Known rows, with every step that occurs
kopak -> musupar -> vipo -> nopab -> pazi -> sufa -> loluf -> kilot: [ 1.65  0.44 -2.02 -2.09 -0.05  1.99 -4.16 -2.32 -6.19  1.18 -2.47  1.25
 -0.41  4.73 -1.32  0.36 -1.18  0.28 -2.86 -1.65  1.81  4.81  0.12]
bagen -> ruvefu -> kopak -> musupar: [-0.55  1.43  0.95 -1.50 -0.93 -2.19 -0.06 -0.91 -1.86 -3.75 -2.84 -1.94
  0.32 -4.59 -0.79  0.98 -0.14 -2.60  0.41 -0.51 -2.23  2.03  2.69]
ruvefu -> kopak -> musupar -> vipo -> nopab -> pazi: [-0.50  0.71 -1.21 -0.11  0.88 -1.07  0.53 -1.89 -6.54 -0.70 -1.22  0.10
 -0.15 -0.35 -1.92 -0.43 -0.92 -1.06 -0.28  2.24  0.84  3.04  2.00]
kopak -> musupar: [ 0.08  1.66 -1.15 -0.35 -0.05  0.02 -0.51  0.58 -0.99 -3.88 -5.19 -2.19
 -0.45 -4.28 -2.91 -0.14  0.60  0.06  0.66 -5.41 -2.15  2.71  2.34]
kopak -> musupar -> vipo -> sufa -> loluf -> nopab: [ 0.56  1.88 -0.56 -2.26 -0.79  0.14 -0.74 -0.08 -2.58 -1.41 -1.48  1.04
  0.63  2.46 -1.12  1.62 -0.82 -0.60 -3.83 -5.28  1.15  0.76  3.11]
musupar -> vipo -> sufa -> pazi: [-0.34  0.34 -1.40 -4.96  0.31 -1.14 -1.00  0.98  0.70 -5.00 -0.93  3.23
 -1.66  0.85 -2.33 -0.10 -0.07 -0.93 -3.05 -1.74  1.11 -3.15  4.62]
ruvefu -> kopak -> musupar: [-0.39  0.74 -0.19 -1.18 -0.01 -1.36 -0.22 -0.39 -2.35 -3.13 -3.63 -1.98
  0.67 -5.48 -1.52  0.41 -0.19 -0.48  1.55 -2.75 -1.40  3.18  2.29]
sufa -> vipo: [ 0.59  2.16 -0.95 -2.37 -1.26 -1.07  0.61 -0.64  1.12 -1.85 -2.00 -1.31
 -1.47 -2.04 -0.51  0.20  2.16  0.05  1.11 -5.32 -1.58  1.08  3.34]
musupar -> vipo -> sufa -> loluf: [ 1.67  1.80 -0.08 -4.55 -0.73  0.08 -1.11 -1.07  0.85 -2.89 -0.09  2.15
 -2.37  1.85 -0.33  0.35  0.57 -0.73 -3.43 -5.16 -0.18 -1.39  3.84]
kopak -> musupar -> vipo -> nopab: [-0.26  1.75 -0.50  0.54 -1.31 -0.09  0.48 -1.52 -4.40 -1.73 -3.78 -1.51
 -0.15  0.24 -1.95 -0.75  1.40 -0.87 -1.34 -2.59 -0.26  3.13  3.61]
loluf -> sufa: [-0.33  0.30 -2.61 -2.82  0.45  0.44 -2.59  1.33  2.65 -4.97 -2.65  0.27
 -1.68 -0.51 -1.46  1.35  2.04 -1.26  2.56 -5.76 -0.42 -0.67  1.95]
pazi -> kilot: [ 1.15  1.12 -0.91 -2.47 -0.81  1.50 -0.07 -0.01  2.83 -1.54 -2.63 -0.72
 -1.33 -3.97 -3.25 -0.18  0.96 -0.40  2.03 -5.17 -2.82  1.17  1.35]
nopab -> pazi: [ 0.81  0.72 -2.89 -1.38  1.71  0.96 -0.15  1.05  1.42 -3.29 -2.32  1.04
 -3.20 -2.31 -3.93 -0.44  0.57 -0.14  2.24 -3.16 -2.26  0.22  1.33]
bagen -> ruvefu -> kopak -> musupar -> vipo -> sufa: [-0.26  1.62  0.08 -3.10 -0.78 -3.49 -0.22 -1.46 -3.14 -4.83 -0.55  0.00
  0.35  0.08  0.33  1.04 -0.78 -3.82 -4.12  1.22  0.19 -0.38  3.51]
kopak -> musupar -> vipo -> kilot: [ 0.33  0.94 -2.68 -1.21 -1.35 -0.66 -1.51 -0.64 -4.30 -2.37 -5.94 -0.97
 -0.60 -0.80 -1.42 -1.10  1.50 -0.70 -2.46 -4.59  0.02  3.66  1.58]
vipo -> sufa: [ 0.63  0.99 -2.23 -3.01  0.55  0.02 -0.08  0.89  2.51 -5.17 -1.34  1.31
 -1.60 -0.37 -2.13 -0.15  0.22 -1.70 -0.56 -4.42 -2.13 -1.44  3.15]
sufa -> loluf -> nopab: [ 0.50  0.86  0.39 -1.87 -1.43  1.86 -0.30  0.38  2.02 -0.19 -1.97  0.87
 -1.18 -0.81 -1.89  1.58  1.18  0.08  2.22 -6.78 -1.89  1.33  3.00]
nopab -> pazi -> sufa: [ 1.71  0.43 -4.18 -2.73  1.86  2.41 -1.27  0.78  1.91 -3.78 -3.17  0.38
 -2.15 -0.69 -2.97 -1.21  0.28  0.70  2.21 -2.42 -2.04  1.20  0.78]
kopak -> musupar -> vipo -> nopab -> pazi: [ 0.04  1.67 -2.24  0.77  0.77  0.31  0.23 -0.96 -5.19 -1.51 -2.77 -0.07
 -1.30  0.91 -3.33 -0.80 -0.14 -0.44 -1.17 -0.39  0.15  2.51  2.00]
kebekiz -> kopak -> musupar -> vipo -> nopab: [-0.99 -0.07 -0.03  1.75 -2.49 -0.52  1.12 -1.59 -1.91 -1.20 -4.75 -0.81
 -0.30 -0.32 -1.98 -2.26  1.19 -2.37 -2.77 -1.80 -0.05  5.66  3.24]
nopab -> pazi -> kilot: [ 1.45  0.97 -2.58 -2.25  1.36  1.90 -0.30  0.50  1.97 -1.21 -1.52  0.80
 -2.40 -3.52 -4.68 -0.40 -0.55  0.08  2.19 -3.01 -2.39  0.50 -0.19]
musupar -> vipo -> kilot: [ 0.57  0.04 -2.64 -2.52 -1.76 -0.06 -1.18 -0.65 -1.04 -2.02 -4.13  0.70
 -2.29  0.57 -1.06 -1.21  2.94 -1.33 -1.00 -4.38 -0.48  1.90  2.08]
vipo -> musupar: [-0.17  0.01 -1.65 -0.94  0.68  0.28 -0.30  0.13 -0.07 -2.02 -0.96  0.41
 -0.61 -2.64 -2.57 -0.72  0.85 -0.61  0.35 -4.62 -3.43  0.70  2.42]
bagen -> ruvefu -> kopak: [-0.22  0.52  1.02 -2.78 -1.41 -1.66  0.24 -0.99  1.41 -3.55 -1.00 -0.20
 -1.42 -3.32 -0.39  0.95  1.35 -3.20  1.88 -0.31 -2.85  0.17  3.30]
ruvefu -> kopak -> musupar -> vipo -> sufa -> loluf -> kilot: [ 0.59 -0.22  0.42 -4.32 -0.90 -2.30 -3.76 -1.90 -5.28 -1.12 -0.22  1.79
  0.43  1.58  0.80  2.09 -1.75 -1.80 -4.61 -2.88  2.34  2.16  1.71]
bagen -> ruvefu: [ 0.36  1.41 -0.01 -1.92 -1.54 -0.28  0.00 -0.13  2.76 -4.27 -2.61 -0.26
 -2.50 -1.91 -1.84  0.40  2.09 -2.67  0.87 -2.96 -3.60 -0.21  3.31]

Rows
[ 1.54  1.95 -2.25 -3.81 -1.08  0.55 -0.49 -0.87  1.76 -2.25 -2.73 -1.89
 -0.43 -0.40  0.35 -0.46  1.88  0.81  1.06 -4.65 -1.34  2.12  2.71] : pazi -> sufa -> vipo
[ 0.92  1.79 -2.32 -1.98  1.37  0.59 -0.83  0.48 -3.32 -1.24 -0.43  2.50
 -0.49  3.13 -2.50  1.49 -2.29 -0.09 -3.63 -3.16  1.46  0.05  1.56] : kopak -> musupar -> vipo -> sufa -> loluf -> nopab -> pazi
[ 1.06  0.97 -2.50 -3.06  1.81  1.83 -0.49  1.32  1.31 -1.35  1.22  4.06
 -1.55  2.09 -3.07  1.66 -2.07 -0.73 -0.17 -3.96 -0.98 -1.47  1.62] : vipo -> sufa -> loluf -> nopab -> pazi
[ 1.54  1.15 -1.13 -2.45  0.31  3.26 -0.48  0.33  1.74  2.13 -0.13  2.06
 -1.42 -1.36 -4.01  1.59 -1.22  0.68  2.32 -4.69 -1.63  1.00 -0.01] : sufa -> loluf -> nopab -> pazi -> kilot
[ 0.91  0.71 -1.34 -1.67  0.81  2.34 -0.44  0.93  1.02  0.07 -0.91  2.21
 -2.18 -0.19 -3.41  1.39 -0.20  0.40  2.38 -4.75 -1.54  0.81  1.39] : sufa -> loluf -> nopab -> pazi
[ 0.95  2.20 -1.76 -2.60 -1.49  1.09  0.46 -1.95 -0.15 -0.58 -1.62 -1.23
  0.46  1.80  0.48 -0.76  1.50  0.00  1.07 -2.74 -1.41  2.58  3.56] : pazi -> sufa -> vipo -> nopab
[-0.43 -0.94 -2.16  0.06 -2.55 -1.12 -0.82 -0.71 -1.82 -1.79 -6.84 -0.33
 -0.63 -1.37 -1.50 -2.72  1.40 -2.22 -3.87 -3.78  0.39  6.31  1.28] : kebekiz -> kopak -> musupar -> vipo -> kilot
[-0.03  1.62 -1.20 -4.48  0.41 -0.70 -1.43  0.43 -1.94 -3.15 -1.99  1.31
  0.94 -1.63 -3.53  0.22 -2.58 -0.06 -4.49 -2.00  1.53 -1.07  2.51] : kopak -> musupar -> vipo -> sufa -> pazi -> kilot
[ 0.37  2.21 -2.10 -0.98  0.45  0.02  1.34 -1.21 -1.50  0.23  0.20  0.76
 -1.64  0.76 -1.91 -0.26  0.31 -0.50  1.24 -1.30 -1.26  1.04  2.56] : sufa -> vipo -> nopab -> pazi
[ 1.16  0.65 -3.75 -1.60  1.47  2.98 -0.40 -0.29  0.17 -1.99 -1.92  1.01
 -1.25  1.47 -2.91 -1.37 -0.15 -0.27  2.26 -0.56 -2.12  1.72  1.48] : vipo -> nopab -> pazi -> sufa
[-1.44 -0.32 -1.90 -4.45  1.07  0.06 -3.44  2.33  2.28 -5.32 -2.50  1.97
 -1.07 -1.63 -2.47  1.72  0.74 -0.33  2.05 -4.14  0.91 -2.35  2.82] : loluf -> sufa -> pazi
[-0.29  0.03 -1.58 -0.72 -1.04 -1.64  0.20 -0.08  0.23 -4.40 -3.76  0.37
 -0.51  0.03 -1.70 -1.85 -0.24 -2.61 -5.38 -2.89  0.61  2.87  2.78] : kebekiz -> kopak -> musupar -> vipo -> sufa
[ 1.48  1.25 -3.92 -4.25 -1.53  0.58 -1.45 -1.06 -0.05 -1.08 -3.71 -0.82
  0.16  0.72  0.92 -1.14  1.59  0.10 -0.01 -4.87 -1.11  3.21  1.45] : pazi -> sufa -> vipo -> kilot
[ 0.44  0.30 -5.07 -1.87  1.89  1.24 -0.10  0.28 -1.74  1.35  1.14  1.01
  1.37  2.55 -1.45 -0.10 -0.71  0.70  0.56 -1.73 -0.77  1.45  0.68] : loluf -> nopab -> pazi -> sufa -> vipo -> musupar
[ 1.05  0.34 -6.16 -3.16  0.17  1.57 -0.96  0.39 -0.97  0.86 -2.28  1.22
  0.31  3.37 -0.87 -0.21  0.20  0.02  1.28 -2.65  0.23  2.94 -0.18] : loluf -> nopab -> pazi -> sufa -> vipo -> kilot
[-0.68 -0.16 -1.69  2.07 -0.27 -0.16  0.97 -1.00 -2.75 -0.91 -3.76  0.62
 -1.33  0.26 -3.37 -2.47 -0.18 -1.97 -2.64  0.38  0.43  5.04  1.71] : kebekiz -> kopak -> musupar -> vipo -> nopab -> pazi
[ 1.19  0.94 -2.26 -3.35  1.03  1.11 -0.51  0.40 -0.22 -0.94  1.41  4.11
 -2.17  4.52 -2.10  1.31 -0.84 -0.74 -2.19 -3.01  0.99 -1.66  2.09] : musupar -> vipo -> sufa -> loluf -> nopab -> pazi
[ 1.61  1.85 -0.29 -4.24  0.07  0.84 -1.04 -0.12  2.30 -3.29 -0.20  2.17
 -1.68 -0.43 -1.28  0.64 -0.66 -0.60 -1.42 -6.35 -2.11 -1.16  3.25] : vipo -> sufa -> loluf
[ 2.12  1.52 -1.70 -2.81  0.88  3.77 -1.22 -1.37 -0.12 -0.20 -0.95  1.68
 -1.42  1.50 -1.95 -0.64 -0.96  0.83  1.28 -2.48 -2.15  1.99  1.66] : vipo -> nopab -> pazi -> sufa -> loluf
[-0.11  1.10 -4.04 -4.10 -0.67 -0.99 -2.99 -0.06 -0.29 -1.82 -2.17  0.41
 -0.36  1.34  0.94  1.19  2.00 -1.47  0.48 -6.06  0.93  0.75  1.14] : loluf -> sufa -> vipo -> kilot
[ 1.01  1.46 -3.49 -0.63  0.92  1.80 -0.83 -1.25 -4.69 -1.84 -3.48 -0.73
 -0.19  2.46 -2.46 -1.59 -0.35  0.29 -1.16  0.29  0.37  3.48  1.46] : kopak -> musupar -> vipo -> nopab -> pazi -> sufa
[ 0.32  0.85 -1.18 -2.84  1.46 -0.84 -0.69 -0.43 -4.84 -0.48  1.20  2.61
  0.72  1.91 -1.10  1.93 -3.05 -0.75 -2.68 -0.59  2.26  0.60  1.52] : ruvefu -> kopak -> musupar -> vipo -> sufa -> loluf -> nopab -> pazi
[ 1.90  1.13 -5.70 -4.04  0.67  1.00 -1.56 -0.54 -0.99 -0.75 -2.58  0.68
 -0.83  1.29 -0.49 -1.27  0.11  0.53  0.12 -2.72 -0.57  2.60 -0.08] : nopab -> pazi -> sufa -> vipo -> kilot
[ 1.97 -0.43 -1.94 -3.41 -0.46  2.60 -3.78 -2.30 -2.98  1.62 -0.67  2.96
 -2.22  6.20 -0.97  0.14  0.29 -0.33 -1.32 -1.39  1.20  2.88  0.66] : musupar -> vipo -> nopab -> pazi -> sufa -> loluf -> kilot
[-0.73  1.94 -1.81 -2.39 -0.67 -0.46 -1.05 -0.96 -0.30 -1.38 -0.08  0.00
 -0.11  2.50  0.55  1.53  1.85 -1.59  1.56 -3.90  0.55  0.05  3.16] : loluf -> sufa -> vipo -> nopab
[ 2.11 -0.41 -1.00 -4.50 -1.34  2.22 -4.41 -0.83  1.30 -0.89 -3.16  0.82
 -1.41  1.01 -0.49  0.88  0.88  0.15  0.48 -6.50 -1.07  3.24  0.90] : pazi -> sufa -> loluf -> kilot
[ 0.43  0.57  1.56 -4.65 -1.88 -3.20 -3.61 -2.53 -4.67 -1.81  0.63  1.83
  0.09  2.37  1.46  2.96 -1.54 -3.83 -5.75 -0.64  1.57  0.90  2.15] : bagen -> ruvefu -> kopak -> musupar -> vipo -> sufa -> loluf -> kilot
[ 1.28  0.64 -3.53 -1.95  0.58  2.29 -0.37 -1.26 -1.51 -1.70 -1.78  1.10
 -1.93  3.86 -1.98 -1.70  1.08 -0.30  0.14  0.51 -0.18  1.65  1.99] : musupar -> vipo -> nopab -> pazi -> sufa
[ 0.87 -0.32 -4.66 -1.84  1.40  3.04 -0.55  1.68  1.83 -2.03 -2.70  1.02
 -0.99  1.24 -3.32 -0.07  0.37  0.21  3.35 -2.29 -1.15  1.60  0.57] : loluf -> nopab -> pazi -> sufa
[ 0.00  1.40 -1.43 -1.63  0.02 -1.23  0.37 -0.93 -1.26 -0.16  0.43 -0.33
  0.16 -1.58 -0.65 -0.27  1.05 -0.12 -0.65 -4.69 -2.27  0.75  2.85] : sufa -> vipo -> musupar
[ 0.42  0.82 -2.09 -0.59  0.37  0.83  0.63 -1.04 -1.95 -1.25 -0.97  1.66
 -2.99  2.31 -2.94 -1.01  1.38 -1.08  0.25 -0.23 -0.41  0.64  2.60] : musupar -> vipo -> nopab -> pazi
[ 1.15  0.49 -0.93 -0.46 -0.67  2.10 -0.95 -2.30 -2.37  0.55 -3.44  0.73
 -0.38  1.75 -1.46 -2.36 -1.40 -0.06 -3.54 -0.76  0.65  6.14  1.37] : kebekiz -> kopak -> musupar -> vipo -> nopab -> pazi -> sufa -> loluf
[ 0.88  1.02 -0.46 -3.65 -1.19  0.64 -0.33 -0.16  0.73 -1.17  0.35  2.78
 -1.17  3.90 -0.72  1.44  0.60 -1.17 -2.28 -5.00  0.57 -1.23  3.73] : musupar -> vipo -> sufa -> loluf -> nopab
[ 1.40  0.70 -0.93 -3.26 -1.23  3.42 -1.39  0.16  2.46 -0.59 -2.74  0.22
 -0.09  0.69 -0.95  0.86  0.98  0.91  2.28 -6.19 -1.62  2.37  2.34] : pazi -> sufa -> loluf -> nopab
